Each row was made from one small tree. The marks that hang from a mark follow it in brackets, in alphabetical order. Every link used is in the known rows. Write each row's tree.
Known rows:
C{Z{E H K L M}}: [-24  11  30  31  -7 -31  19  35   7  10  -2 -15  -8  30  29]
Z{E H K M}: [-34  21  41  26 -14 -52  11  33  17  19  -2 -12 -12  32  24]
A{K{Z}}: [-13  31  34   9  -6  17   1  19   9 -22 -20  20  -6  11  23]
Z{E H K{A}}: [-30  12  44  22  -3 -36  16  28  22  18   1   0 -15  27  32]
Z{C E H K{A} L M}: [-34  11  30  42 -23 -74  16  38  34  44  13 -17 -17  30  57]
L{Z{C E H K}}: [-14  33  35  31 -14 -23  20  26   7  -2  -1  -9  -3  36  26]
C{Z}: [ -5   7  25   8   8  22  23  15  -6 -23 -19  -3   3  15   2]
K{A Z{H}}: [ -5  20  42   9   1   2   6  20  18  -8  -8   2 -13  10  40]
E{Z{C H K{A} L M}}: [-21   8  29  34 -16 -41  14  35  20  17 -12 -15  -5  14  58]
A{K{Z{H M}}}: [-17  35  34  20 -12  -2  -7  27  12 -11 -16  10  -9  14  31]
K{A Z{C E L M}}: [-13  16  39   6 -10 -41  19  24  29  11   5  -8 -17  14  50]
C{Z{E H K L}}: [-21  10  28  31  -4 -12  20  30   4   4  -2  -8  -4  30  30]
E{Z}: [-11   7  36  -1   7   8  17  16  -1 -23 -30   0  10   6  20]
C{Z{M}}: [ -9   8  27   9   5   3  22  19  -3 -17 -19 -10  -1  16   1]
C{Z{E K{A} L M}}: [-24   1  36  16   4 -34  32  31  13   8  -4  -8 -14  24  24]
L{Z{H K M}}: [-16  28  38  30  -4 -19  14  29   4  -8 -13  -9  -4  32  22]
Z{H}: [-16  14  27  22  -1   4   4  18   5  -5 -11  -3   5  19  24]

Write each row's tree:
[-22   8  22  18 -10 -26  20  18  17  11   4  -5   5  23  36] -> Z{C E L}
[ -9  25  32  35  -9 -12  19  25  12  -2  -7  -6  -6  28  32] -> L{Z{C H K{A}}}
[-21  31  30  17 -19 -22   4  27  19  -1  -6   8  -9  17  39] -> A{K{Z{C E L M}}}
[-33  10  34  24  -4 -49   7  30  16  19   4 -14  -1  27  44] -> Z{E H L M}
[-15  20  38  18 -15 -46  10  29  30  18   9 -13 -17  18  60] -> K{A Z{C E H L M}}
[-25   5  34  29  -2 -38  23  36  14  16   0 -13 -15  27  35] -> C{Z{E H K{A} L M}}
[-22  35  29  27 -23 -25  -3  31  20   5  -3   4  -9  19  48] -> A{K{Z{C E H L M}}}
[-30   9  28  42 -20 -49  17  32  31  36  14  -8 -12  30  58] -> Z{C E H K{A} L}
[-21  23  20  44 -30 -38   7  31  19  21  -4 -17  -9  28  30] -> Z{C H K M}
[-13  18  27  28 -19 -10  11  26   7  -2 -19  -9   3  16  36] -> E{Z{C H K}}
[-19  39  33  21 -24 -21  -3  28  18  -1  -7   4 -11  18  34] -> A{K{Z{C E H M}}}
[-18  10  23  38  -7 -14  15  33   4   5  -9 -14  -6  27  30] -> C{Z{H K L M}}
[-10  15  37   5  -7 -22  19  20  26   4   5   0 -13  14  50] -> K{A Z{C E L}}
